Each row comes from the steps of one path. Every step used is in the known rows, and no mark comes twice. Write the path behind each row, first mark first.
Known rows
P, Y, W: [ 5.049  0.798 -0.206 -0.398  0.766  0.526 -0.624  4.155  2.363  3.118
  1.410 -1.840  0.982  2.714 -1.929  2.214  2.331 -1.104 -0.791  0.415
  2.054  0.139]
W, Z, P, Y, K, H, T: [ 2.024  0.855 -1.941 -0.290  3.088  1.508 -2.011  3.993  2.788  2.560
  0.464 -0.617 -3.047  1.409 -2.342  0.305 -0.078 -0.051  2.359 -5.128
  4.877  4.041]
K, H, T: [ 0.668  1.534 -3.226 -1.253  1.920 -0.211  0.729  3.205  1.949 -0.871
  0.177 -2.748 -0.176  3.834 -1.171  0.467 -1.471  1.387  1.195 -2.932
  3.107 -0.659]
Z, W, Y, K, H: [ 3.989  0.332 -2.266 -0.712  2.260  0.673 -3.043  2.420  1.934 -2.385
 -0.013 -3.850 -3.707  1.577 -0.605 -2.420  1.109  0.073  2.223  0.654
  0.761 -0.869]
T, H, K, Z, P, Y: [ 2.621  2.135 -3.901  1.841  3.669  3.451  0.432 -2.666  2.796  1.043
 -0.795 -3.512 -0.922  2.410 -1.605 -0.329  1.754 -0.138  0.522  0.122
  0.218  5.681]
P, Z, W, Y: [ 4.386  1.651 -3.239  0.722  1.768  0.625 -1.710  2.919  0.829  0.331
 -0.902 -2.054  0.169 -1.573 -2.268 -0.995 -2.219 -4.154  2.580  2.515
 -0.192 -2.589]
W, Y, K: [ 2.991  1.006 -1.562 -3.312 -0.248  1.418 -2.035  1.644  0.371  1.310
  0.451 -3.079 -2.290  1.537 -1.784 -1.163  0.757 -2.186  1.556  1.442
  1.369 -0.405]
Y, P: [ 2.323  1.847 -0.932 -1.926 -2.762  1.372 -0.163  1.976  0.362  0.685
  0.988 -3.455 -2.057  4.212 -1.472  1.289 -1.799 -2.078  0.943  0.514
  2.360  0.338]
Y, K: [ 2.922  0.843 -2.538 -2.505 -0.233  0.909  0.245  1.364  0.294  0.772
  0.998 -3.233 -1.678  3.447 -2.347 -0.352  0.518 -2.469  1.072 -0.031
  3.290  0.902]
Y, W: [ 3.297  1.646 -2.044 -0.447 -0.086 -0.778  0.133  3.273  1.115  0.997
  0.884 -2.393 -0.180  4.145 -0.868  1.095  0.855 -0.736  0.468 -0.545
  1.554 -1.243]
P, Z, W, Y, K: [ 4.183  0.463 -2.407 -0.566  0.989  1.155 -2.473  2.720  0.580  0.476
 -1.431 -2.034 -1.546 -0.538 -2.320 -1.617 -0.315 -4.866  2.323  2.009
  0.702 -1.286]
T, H, K, Z: [ 2.726  3.638 -6.193  0.887  2.443  2.118  2.807 -3.586  2.367 -0.919
 -2.521 -4.601 -0.408  5.081  1.032 -0.114 -0.311 -0.397  0.743  1.679
 -0.032  2.200]
H, K, Z, P: [ 0.996  0.600 -2.744  1.237  1.742  1.316  0.802 -1.731  0.015  0.232
 -1.977 -3.685 -1.816  2.494 -2.287 -0.868  1.337  0.453  1.976 -0.756
  1.638  2.650]
W, Y, K, H: [ 3.783  0.339 -1.905 -2.735  1.213  1.232 -3.150  2.150  2.486  0.145
 -0.272 -3.791 -3.094  2.756 -0.918 -0.620  0.761 -0.571  2.013 -0.159
  1.080  0.203]
Y, K, H: [ 3.599  0.558 -3.146 -2.073  1.222  0.678 -0.641  1.809  2.140 -0.380
  0.100 -4.197 -1.745  4.383 -1.773 -0.154  0.894 -0.207  1.826 -1.610
  2.741  1.157]
Z, P, Y, K, H: [ 4.058 -1.165 -1.017 -0.870  2.597  1.892 -2.846  2.197  2.812  1.332
  2.082 -3.150 -2.283  2.073 -3.710 -0.141  2.999 -0.172  1.553 -2.951
  3.000  4.371]
Z, P, Y, K, H, T: [ 0.948 -1.355 -0.450 -1.383  2.745  1.275 -1.817  3.327  2.550  1.114
  1.518 -1.630 -2.343  2.345 -3.638 -0.397  2.097  1.272  0.675 -5.055
  3.971  3.725]
K, Z, P: [ 2.575  0.307 -2.324  2.073 -0.113  0.640 -0.328 -0.894  0.128  0.873
 -0.297 -2.663 -0.719  1.693 -3.225 -0.165 -0.492 -1.358  1.632 -1.135
  2.451  2.559]
T, V: [ 1.506  4.085 -2.441 -1.602  1.354  2.206  1.520  1.923  1.401 -0.391
  1.425 -4.423  1.664  2.487 -1.323  0.210 -0.348 -3.372  0.479 -2.107
  0.859 -1.762]
W, Y, K, H, T: [ 1.089  0.260 -1.534 -3.149  1.455  0.478 -2.633  3.264  2.101  0.067
 -1.023 -2.960 -2.844  2.992 -0.738 -1.154 -0.054  0.820  1.105 -1.877
  2.182 -0.526]
Z, P, Y, W: [ 3.734  0.024 -0.133  0.713  1.699  0.503 -1.820  3.776  1.929  2.922
  2.494 -1.326 -0.560  1.529 -3.197  1.075  2.920 -0.300  0.119 -2.164
  1.662  1.791]
P, Z, W, Y, K, H, T: [ 2.277 -0.173 -2.289 -0.380  2.455  0.105 -2.513  4.582  2.566 -1.171
 -2.589 -1.581 -1.672  0.469 -1.384 -1.472 -0.737 -1.541  1.960 -1.970
  1.361 -1.567]
Z, W: [ 2.690  2.023 -3.921  0.687  1.769  0.005  1.149  1.900 -0.205 -1.580
  1.608 -2.947 -0.721  1.221 -2.485 -0.978 -0.591 -1.021  1.448  1.241
  2.225 -1.577]

Write each row's path
[ 3.936  0.246  0.269  1.593 -2.714  1.008 -2.544  0.454  0.901 -0.870
 -2.246 -3.290 -3.301  1.792 -0.233 -0.379 -1.669 -1.566  0.927  3.254
  0.664 -0.412]	K, Z, W, Y, P
[ 4.202  0.745 -1.925  2.315  0.583  0.429 -1.687  0.088  0.864 -0.641
 -1.740 -3.022 -1.074 -0.120 -1.000 -1.125 -1.272 -1.248  1.063  3.150
  0.975 -1.345]	K, Z, W, Y
[ 3.511  1.444 -2.829  2.493  3.459  1.949 -0.070 -1.045  4.101  1.310
 -0.790 -2.692 -1.029  3.925 -0.087  0.564  3.488  0.947 -0.191 -1.146
 -0.543  4.664]	T, H, K, Z, P, Y, W
[ 2.397  3.639 -4.335  0.493  1.461  0.969 -0.247  2.366 -0.082  1.781
  1.607 -1.699 -1.950  0.369 -2.502 -0.105 -2.664 -2.123  3.766 -1.828
  3.213  1.539]	W, Z, P
[ 2.479  1.681 -0.155 -2.405 -2.791  1.821 -2.775  2.597  0.637  1.267
  0.222 -3.627 -3.019  2.685 -0.548  0.374 -1.811 -2.115  0.998  2.112
  0.794 -0.852]	W, Y, P
[ 5.361 -1.317 -0.084  0.304 -0.715  2.050 -1.025 -0.515  2.090  2.972
 -1.061 -2.687 -0.104  2.331 -2.958  1.738  1.708 -2.901 -0.256  1.458
  4.109  3.458]	P, Y, K, Z
[ 4.792 -1.362  0.567  2.795  0.232  0.309 -1.843  1.502  2.289  3.404
 -0.126 -1.445  0.009  1.716 -2.621  1.962  2.781 -0.509 -0.054 -1.581
  2.118  3.139]	K, Z, P, Y, W
[ 3.429  1.426 -1.559 -1.089 -2.983  1.543 -0.538  2.703  0.868  1.919
 -1.120 -2.326 -0.309  3.332 -2.315  2.025 -3.139 -4.833  1.736  0.337
  1.829  0.299]	Y, P, Z
[ 3.040  1.961 -2.538 -0.386  1.984  0.368 -1.339  2.629  0.007 -1.114
  0.922 -3.201 -1.649 -0.334 -1.376 -1.839 -0.830 -1.251  1.431  2.665
  0.477 -2.581]	Z, W, Y
[ 2.471  2.753 -3.360  1.413  0.467  2.710 -0.817 -1.998  2.372 -2.679
 -3.084 -4.457 -4.187  3.928  2.619 -1.638 -0.980 -0.134  1.006  3.500
 -2.119  1.016]	T, H, K, Z, W, Y, P
[ 1.108  4.995 -6.887 -1.502  3.464  2.369  2.616 -0.834  1.917 -1.323
  0.393 -4.762 -1.106  4.788  0.307 -0.987  0.044 -0.396  1.277  1.122
 -0.110  1.007]	T, H, K
[ 4.181  1.575 -1.784 -0.484  1.368  2.578 -1.844  2.433  1.176  3.944
  1.650 -1.284 -2.692  0.060 -3.371  0.575  0.591 -3.172  2.457 -1.672
  4.322  4.467]	W, Z, P, Y, K
[ 2.659  1.445 -0.747 -0.597 -1.338  1.207 -2.443  2.954  0.218 -0.995
  0.578 -3.378 -3.489  1.723 -0.570 -1.176 -1.511 -1.401  1.203  2.525
  0.332 -1.999]	Z, W, Y, P
[ 4.486  0.267 -1.018 -2.244  0.600  1.998 -0.709  1.798  1.651  2.676
  1.640 -2.749 -0.657  2.318 -3.607  0.810  1.978 -3.018  0.161  0.801
  3.583  2.261]	P, Y, K
[ 4.098  3.113 -2.737  0.767  1.954  2.187 -1.442  2.832  1.079  3.813
  2.111 -1.330 -0.859 -0.836 -3.347  1.173 -1.418 -2.580  2.475 -1.056
  3.693  3.271]	W, Z, P, Y
[ 5.217  0.184 -2.815  0.077  2.319  0.980 -3.180  3.250  2.632 -0.764
 -1.879 -2.772 -1.747  0.146 -1.558 -1.454 -0.346 -2.836  3.092  0.166
  0.096 -1.055]	P, Z, W, Y, K, H
[ 3.252 -0.140 -1.070  1.382  2.645  2.196  0.136 -1.242  1.469  2.247
 -1.272 -3.213 -0.956  1.276 -3.441  0.453  2.668  0.174  0.847 -0.177
  2.140  3.928]	H, K, Z, P, Y
[ 5.981  2.977 -1.663  0.856  1.064  0.770 -0.708  4.240  2.869  4.453
  0.190 -0.966  0.183  1.718 -0.751  3.189 -0.379 -2.039  1.161  0.067
  2.928  0.155]	P, Y, W, Z
[ 2.619  1.120 -3.087  0.278  1.150  1.373  1.899 -1.670  0.720  0.370
 -3.061 -4.281 -0.183  3.635 -1.066  0.134  0.616 -0.132  1.326  1.553
  1.802  0.782]	H, K, Z
[ 3.173  0.780 -2.186 -1.303  1.273  0.863 -2.018  2.150  0.082 -1.009
  0.646 -3.176 -3.079  0.466 -1.751 -2.587  0.947 -1.865  1.754  2.018
  1.011 -1.353]	Z, W, Y, K
[ 4.829  1.141 -2.227  0.415  2.680  2.102 -2.869  2.580  3.129  2.622
  1.135 -1.978 -2.946  1.019 -2.479  0.417  0.510 -1.270  3.334 -3.056
  3.832  4.564]	W, Z, P, Y, K, H
[-1.249  3.983 -1.548 -2.106  1.381  1.168  2.151  2.916  1.233 -0.059
  0.318 -3.148  2.316  2.894 -1.086 -0.117 -1.298 -2.230 -0.274 -4.298
  2.120 -2.290]	H, T, V
[ 3.043  2.936 -3.171  1.560  1.128 -0.314 -0.821  3.973  0.800  2.388
  1.125 -0.683 -1.667  1.642 -0.850  0.677 -0.714 -0.951  2.655 -3.118
  2.059  0.497]	Y, W, Z, P
